Each row was made from one path, in order. Every step used is in the known rows, and no mark comes twice. Write each row's path.
Known rows:
kidam/renip/gediri: [1.15 -1.19 3.02 0.47 0.32 1.34 3.78 2.32 1.80 -1.67 -0.01 1.44 0.76 0.68 -1.57 -2.59 0.46 -0.63 -3.88 -0.57 1.45 -1.06 -3.97 -0.77 1.54 -0.99 0.70 1.88 2.82 0.20 -1.96]
kidam/renip/taset/tanob: [0.97 -1.42 1.04 2.81 -0.83 2.56 2.75 -2.72 2.00 0.44 1.68 5.22 0.70 4.35 -0.95 -1.86 -0.63 -3.49 -2.22 -1.46 2.28 -2.62 -1.01 -0.20 0.73 -1.79 0.54 -0.24 3.54 -3.05 -0.48]
gediri/doku: [1.10 -1.36 -1.19 1.51 -3.05 2.00 1.18 0.51 1.32 1.26 0.89 4.38 -0.49 2.62 -0.48 0.08 1.35 2.84 -2.95 1.05 2.11 1.13 2.22 0.92 -0.46 -2.80 -1.81 -0.09 -0.84 -3.06 0.07]
baza/gediri/renip: [-0.09 -4.43 -0.19 -0.32 0.12 0.99 2.22 0.90 2.16 0.92 -0.58 4.05 2.42 2.78 1.48 2.88 2.34 3.26 -1.48 2.33 -1.03 0.05 -1.86 -2.88 -0.24 0.59 -1.38 2.96 -0.08 -0.80 -0.67]
renip/taset/tanob: [0.13 -2.77 -0.96 1.58 -1.74 0.87 0.18 -3.69 0.76 0.43 0.66 5.03 0.24 5.20 0.24 0.26 -0.37 -2.38 -1.60 0.36 3.59 -0.57 -0.04 -0.99 1.73 -1.58 -0.43 -0.83 1.88 -2.40 1.99]
dirigur/doku/gediri/vipavot: [1.78 -2.04 0.40 -0.20 -1.32 1.22 0.85 -1.10 1.63 2.46 -0.69 2.45 -0.75 1.53 0.25 -1.27 2.63 2.69 -4.29 -0.52 1.47 -1.19 0.30 1.34 1.28 3.21 -0.61 2.58 -5.98 -2.05 -0.26]
dirigur/doku/gediri/tanob/taset: [-0.08 -1.23 -2.32 1.49 -1.38 -0.40 1.24 -0.81 0.91 0.25 -0.44 -0.28 -1.85 -0.20 -0.41 0.07 4.54 0.39 1.00 -0.78 1.52 -1.48 -0.51 2.09 0.94 3.65 -2.63 0.79 -2.87 0.00 -0.30]
vipavot/gediri/tanob/taset/renip/kidam: [-1.31 3.71 -1.40 -0.67 2.10 -1.78 3.33 -2.70 0.99 -3.82 1.08 0.77 -3.02 -0.16 -0.20 1.62 1.82 -1.32 4.19 2.86 3.06 -1.97 0.83 -0.68 1.71 -2.71 -0.68 0.84 5.61 1.43 1.79]
doku/gediri/tanob/taset/renip: [-1.81 1.41 -2.39 0.52 2.46 -1.21 1.63 -2.03 1.72 -1.90 0.50 0.89 -2.05 -0.61 -0.87 0.28 1.16 0.24 3.02 0.21 -0.41 -0.32 -0.57 0.81 -1.00 1.30 0.83 0.09 0.21 -0.53 -0.52]
tanob/taset/renip/kidam: [0.38 0.78 0.39 -1.41 2.66 -0.02 2.54 -3.18 -0.40 -3.52 -0.56 1.54 -4.52 0.15 -0.71 1.61 -0.47 -3.08 0.37 0.96 1.10 0.38 -0.44 -0.47 0.12 -0.52 -1.25 0.28 4.22 -0.43 -0.10]
baza/gediri/vipavot: [0.40 -3.57 -2.17 0.19 0.24 0.77 0.93 -1.94 2.47 2.81 -1.20 6.47 3.49 2.70 1.91 3.29 1.79 4.10 -4.32 2.96 -0.33 0.27 -1.29 -3.06 0.03 0.83 -1.19 4.13 -1.16 -3.01 -1.51]
vipavot/gediri: [-0.61 -0.84 -1.65 -0.41 -0.83 0.54 1.83 -1.29 1.08 -1.42 -0.05 0.47 0.44 1.11 1.00 -0.03 1.79 1.03 -4.42 2.55 2.34 2.64 -1.66 -0.30 2.44 -3.02 0.80 1.72 -0.42 1.29 1.28]
baza/gediri/tanob/taset: [-1.67 -2.72 -4.99 1.80 0.07 -0.73 1.28 -1.53 1.62 0.59 -0.99 3.68 2.36 0.95 1.49 4.79 3.87 1.67 0.98 2.53 -0.05 -0.01 -2.07 -2.00 -0.37 1.31 -3.45 2.36 1.98 -1.04 -1.59]
tanob/taset/vipavot/gediri/doku: [0.13 4.08 -3.74 1.71 0.83 0.09 -0.84 -3.52 2.13 0.75 -0.23 2.74 -2.22 -1.34 0.51 -0.67 1.15 1.64 -0.43 0.54 2.37 -0.34 1.28 2.74 1.07 -2.30 -2.16 1.58 1.12 -1.90 0.30]
doku/gediri: [-1.07 -1.62 -0.73 -1.04 -0.35 0.94 1.35 -0.87 1.24 -1.08 0.26 1.24 0.13 2.25 -0.96 0.02 0.74 1.86 -4.25 1.06 0.74 2.04 -2.06 0.24 0.44 -0.08 2.28 1.38 -2.91 -0.21 -0.36]
vipavot/gediri/tanob/taset/renip: [-1.38 2.27 -3.01 1.13 1.98 -1.59 2.17 -2.18 1.57 -2.46 0.41 0.12 -1.69 -1.97 1.14 0.36 2.05 -0.56 2.97 1.68 1.14 0.27 -0.21 -0.02 0.87 -1.62 -0.86 0.44 2.71 0.90 1.13]
vipavot/gediri/tanob: [-1.79 0.17 -3.08 1.01 -1.83 -0.92 2.14 -0.68 1.86 -0.53 0.96 1.81 1.50 2.01 0.92 0.55 3.90 2.29 -1.59 3.57 2.90 1.27 0.32 -1.27 1.90 -3.24 1.02 1.51 0.84 0.88 2.40]
tanob/taset: [-0.35 -1.87 -3.03 1.41 0.42 0.03 0.70 -2.03 -0.11 -1.17 0.04 1.35 -1.37 -0.13 0.73 3.16 1.82 -1.42 -2.66 0.65 1.00 3.28 -1.13 -0.03 -0.77 0.98 -2.61 0.78 0.42 -1.11 -0.83]
dirigur/doku/gediri: [1.30 -3.12 0.75 -1.03 -2.21 1.75 1.49 -0.54 0.66 0.04 -2.17 -0.10 -1.46 1.29 -0.81 -2.89 2.26 1.05 -4.63 -0.88 0.86 0.16 -2.11 2.01 2.21 1.77 0.24 1.27 -4.97 0.58 -0.20]
kidam/renip/taset/vipavot: [1.98 1.92 2.11 2.12 1.16 0.90 2.41 -4.10 2.38 1.00 -0.05 6.00 0.29 2.35 -0.77 -2.74 -1.31 -1.56 -5.33 -1.63 1.32 -1.06 -0.52 0.55 0.05 0.58 1.17 2.11 3.24 -3.72 -1.99]

Which path is each row?
[-2.09 1.10 -4.71 2.06 -0.06 -1.66 1.51 -1.49 1.22 -1.50 1.65 0.56 0.16 -0.58 1.25 3.02 4.10 0.36 1.22 2.65 2.99 0.86 0.11 -0.34 0.96 -1.09 -2.06 1.26 1.82 0.73 0.92] | vipavot/gediri/tanob/taset
[1.13 -1.65 2.22 1.36 -0.65 -0.01 2.24 0.89 1.00 -0.14 3.14 4.53 0.35 3.81 0.91 2.95 0.55 0.28 -0.21 1.28 3.38 -0.38 2.23 -1.35 -0.74 2.10 -3.07 0.30 1.11 -2.45 0.55] | gediri/renip/taset
[-1.80 2.65 -3.66 0.78 -0.18 -2.06 0.67 -4.31 2.62 1.26 -1.06 3.67 0.65 1.69 1.21 -1.71 3.17 2.43 -3.02 2.30 1.83 1.12 0.48 -0.97 2.42 -3.49 3.17 2.93 1.48 -0.25 2.97] | taset/vipavot/gediri/tanob
[-0.75 3.49 -1.81 1.61 -0.41 -2.47 0.61 -4.37 2.48 0.70 0.25 5.00 1.39 2.95 1.39 -0.84 1.35 1.27 -0.95 2.37 4.53 -1.19 1.48 -0.56 2.61 -1.22 0.81 1.82 2.95 -1.43 2.24] | renip/taset/vipavot/gediri/tanob
[2.37 -2.06 4.38 -0.08 -1.66 1.09 2.24 1.59 1.41 0.16 1.52 1.66 -1.12 2.90 -0.15 -0.78 1.35 0.80 0.84 -1.07 3.36 -3.71 0.99 1.61 1.31 5.02 -3.16 0.49 -3.18 -0.93 0.12] | dirigur/doku/gediri/renip/taset
[-0.25 -0.40 1.13 -0.27 0.63 -1.68 2.11 0.98 1.68 -1.44 -1.32 2.36 -0.49 1.07 -0.37 -2.32 0.85 0.71 1.20 1.11 1.37 -0.94 -1.42 -2.21 2.07 -1.81 1.19 0.35 3.22 0.37 1.68] | taset/renip/gediri/tanob
[-1.24 -0.74 -2.06 1.72 0.48 -2.55 0.75 1.11 0.64 -1.44 0.37 1.35 0.01 -0.04 0.07 2.71 3.10 -0.31 2.37 1.33 3.31 -0.63 -1.22 -1.57 1.09 1.13 -3.12 0.96 3.29 0.28 0.33] | renip/gediri/tanob/taset
[-0.50 -0.56 0.12 -0.26 0.12 0.12 2.45 1.10 1.86 -1.23 2.07 0.88 0.13 1.40 1.39 1.08 2.67 2.13 -1.11 2.48 2.11 1.03 0.30 -1.13 1.09 -1.78 -0.30 1.77 -0.21 0.95 2.01] | vipavot/gediri/renip
[-1.54 1.69 -5.23 2.47 1.31 -2.55 -0.41 -5.00 1.25 1.71 -0.90 4.47 -1.16 0.52 0.72 1.50 3.24 -0.07 -1.45 0.48 0.52 1.62 0.96 -0.45 -0.63 0.54 -0.21 1.89 2.13 -2.61 0.92] | gediri/tanob/taset/vipavot
[-0.33 3.30 -0.75 2.93 3.04 -2.02 1.98 -1.53 2.65 0.33 -0.50 3.16 -0.47 -1.06 -1.03 -1.70 2.19 -1.31 0.17 -1.50 1.03 -2.82 -2.17 -0.39 0.61 0.84 0.06 2.82 5.60 -1.23 -1.42] | kidam/renip/gediri/tanob/taset/vipavot
[-0.90 -1.36 0.70 -0.92 0.47 0.62 2.06 1.26 2.03 -0.72 2.26 1.61 -0.14 2.76 -0.52 1.10 1.68 2.75 -1.25 0.99 0.50 0.45 -0.15 -0.37 -0.72 1.03 1.37 1.33 -2.72 -0.41 0.38] | doku/gediri/renip
[0.57 0.59 -1.43 0.87 -2.61 1.86 1.48 0.67 2.13 -0.18 1.39 2.31 -0.01 1.31 -0.02 -0.70 1.53 3.49 -1.84 2.17 3.55 0.18 1.40 1.41 1.71 -4.47 -1.40 0.43 -0.48 -0.79 0.93] | vipavot/gediri/doku
[-0.01 -0.10 1.59 2.00 -0.47 -0.25 4.20 2.64 2.55 -0.55 0.94 2.73 1.77 1.52 -1.42 -1.79 2.59 0.69 -1.19 0.29 1.94 -2.47 -1.85 -1.63 1.03 -1.30 0.94 1.85 3.96 -0.24 -0.85] | kidam/renip/gediri/tanob
[0.26 5.00 0.37 2.75 0.48 -0.80 3.22 -3.37 3.75 0.91 1.43 5.08 1.82 2.07 -0.03 -2.96 1.06 0.21 -1.47 0.37 3.31 -3.38 0.85 0.42 1.64 -1.53 1.79 2.62 4.62 -1.85 -0.05] | kidam/renip/taset/vipavot/gediri/tanob
[1.70 -0.10 2.69 1.26 1.27 0.52 3.02 1.69 2.84 0.71 1.36 4.13 1.52 0.75 -0.62 -0.99 0.81 1.19 -3.62 -0.13 1.92 -2.57 -1.49 -1.63 0.45 0.61 -0.19 3.21 1.93 -2.28 -2.00] | kidam/renip/gediri/vipavot
[-0.84 3.03 -2.36 0.61 3.53 -1.58 0.26 -3.06 1.92 -0.45 0.66 1.31 -2.04 -1.40 1.77 1.29 2.27 -0.13 0.31 0.73 1.00 0.51 0.13 0.21 0.55 0.27 -0.99 2.70 1.44 -0.12 1.53] | tanob/taset/vipavot/gediri/renip
[1.16 0.44 0.67 0.26 4.36 -1.75 0.25 -0.70 1.35 -1.00 -0.52 2.38 -2.09 -2.06 0.74 0.91 -0.62 -0.75 1.40 0.02 1.37 -1.34 -1.23 -1.04 0.61 2.38 -2.85 1.57 2.29 -1.80 -0.75] | tanob/taset/renip/gediri/vipavot
[0.27 -0.64 -1.49 0.38 2.52 0.11 1.44 -2.79 0.12 -1.97 -0.92 1.00 -3.20 -1.56 0.42 0.51 -0.10 -2.50 -0.93 -0.36 -0.76 2.56 -1.53 0.41 -0.75 0.34 -1.44 -0.11 1.38 -0.99 -0.89] | tanob/taset/renip
[1.73 -0.51 2.64 2.27 -0.67 2.01 4.11 -0.52 1.55 -0.56 2.11 4.18 1.02 2.74 -0.84 -0.29 -0.63 -1.53 -3.89 -0.40 2.41 -0.90 -0.54 0.22 -0.34 0.69 -1.09 0.80 2.59 -2.77 -2.66] | kidam/renip/taset
[1.67 -2.76 2.66 0.50 -1.81 1.47 0.97 -0.64 1.72 0.98 1.14 2.66 -1.56 4.45 -0.32 -2.20 1.28 -1.07 2.38 -2.13 3.26 -5.57 0.36 1.14 2.39 2.60 -1.44 -0.38 -2.48 -1.00 2.38] | dirigur/doku/gediri/renip/taset/tanob
[1.47 -2.70 2.38 -0.79 -1.37 1.38 2.35 1.64 1.42 0.50 0.06 0.28 -1.78 1.64 -0.20 -1.76 3.07 1.84 -1.48 -1.12 0.59 -1.38 -0.39 1.20 0.96 3.00 -0.75 1.38 -5.01 0.32 0.65] | dirigur/doku/gediri/renip
[1.38 3.83 1.78 1.41 1.38 0.76 2.71 -3.89 2.96 -0.28 0.40 3.91 0.68 1.26 -0.17 -3.49 -1.08 -0.99 -4.18 -0.34 2.66 -2.15 -1.12 1.14 2.21 -1.20 1.62 2.66 3.64 -1.44 -1.14] | kidam/renip/taset/vipavot/gediri
[2.11 0.03 2.74 -0.31 -0.10 0.94 1.49 2.31 1.81 -0.99 -1.13 2.81 -2.26 0.45 -1.41 -3.64 -1.58 1.92 1.01 0.04 1.96 -1.90 -0.37 0.40 1.65 -2.94 -1.23 -0.59 1.89 -1.13 0.10] | taset/renip/gediri/doku
[-0.56 1.98 -0.54 -0.34 1.66 -0.98 0.96 -2.27 2.49 0.49 0.01 2.66 -0.60 1.20 1.61 -1.28 1.85 1.92 -2.53 1.46 1.08 0.78 0.30 -0.95 1.58 -2.07 2.03 3.12 0.50 -0.05 2.71] | taset/vipavot/gediri/renip
[2.33 0.38 3.16 1.82 -1.35 2.45 3.45 3.99 2.63 -0.07 1.39 3.35 0.26 0.93 -2.56 -3.26 0.16 1.93 -1.45 -0.88 2.55 -3.38 -0.84 1.16 0.76 -2.46 -1.45 0.60 2.48 -1.79 -2.36] | kidam/renip/gediri/doku
[-2.47 2.88 -4.67 1.19 2.17 -2.27 -0.63 -4.67 2.14 0.62 -0.39 2.94 -1.04 0.53 -0.58 0.64 2.39 1.24 -0.21 0.14 0.37 0.19 -0.03 0.88 -0.52 1.74 2.02 2.27 -0.16 -1.65 0.21] | doku/gediri/tanob/taset/vipavot
[-0.27 0.81 -0.15 3.04 1.20 -1.05 3.53 2.07 1.94 -1.50 1.57 1.46 0.36 -0.77 -1.26 0.68 2.71 -1.42 1.73 -0.44 1.96 -2.76 -2.12 -0.63 0.15 0.96 -2.07 1.57 4.94 -0.33 -2.17] | kidam/renip/gediri/tanob/taset
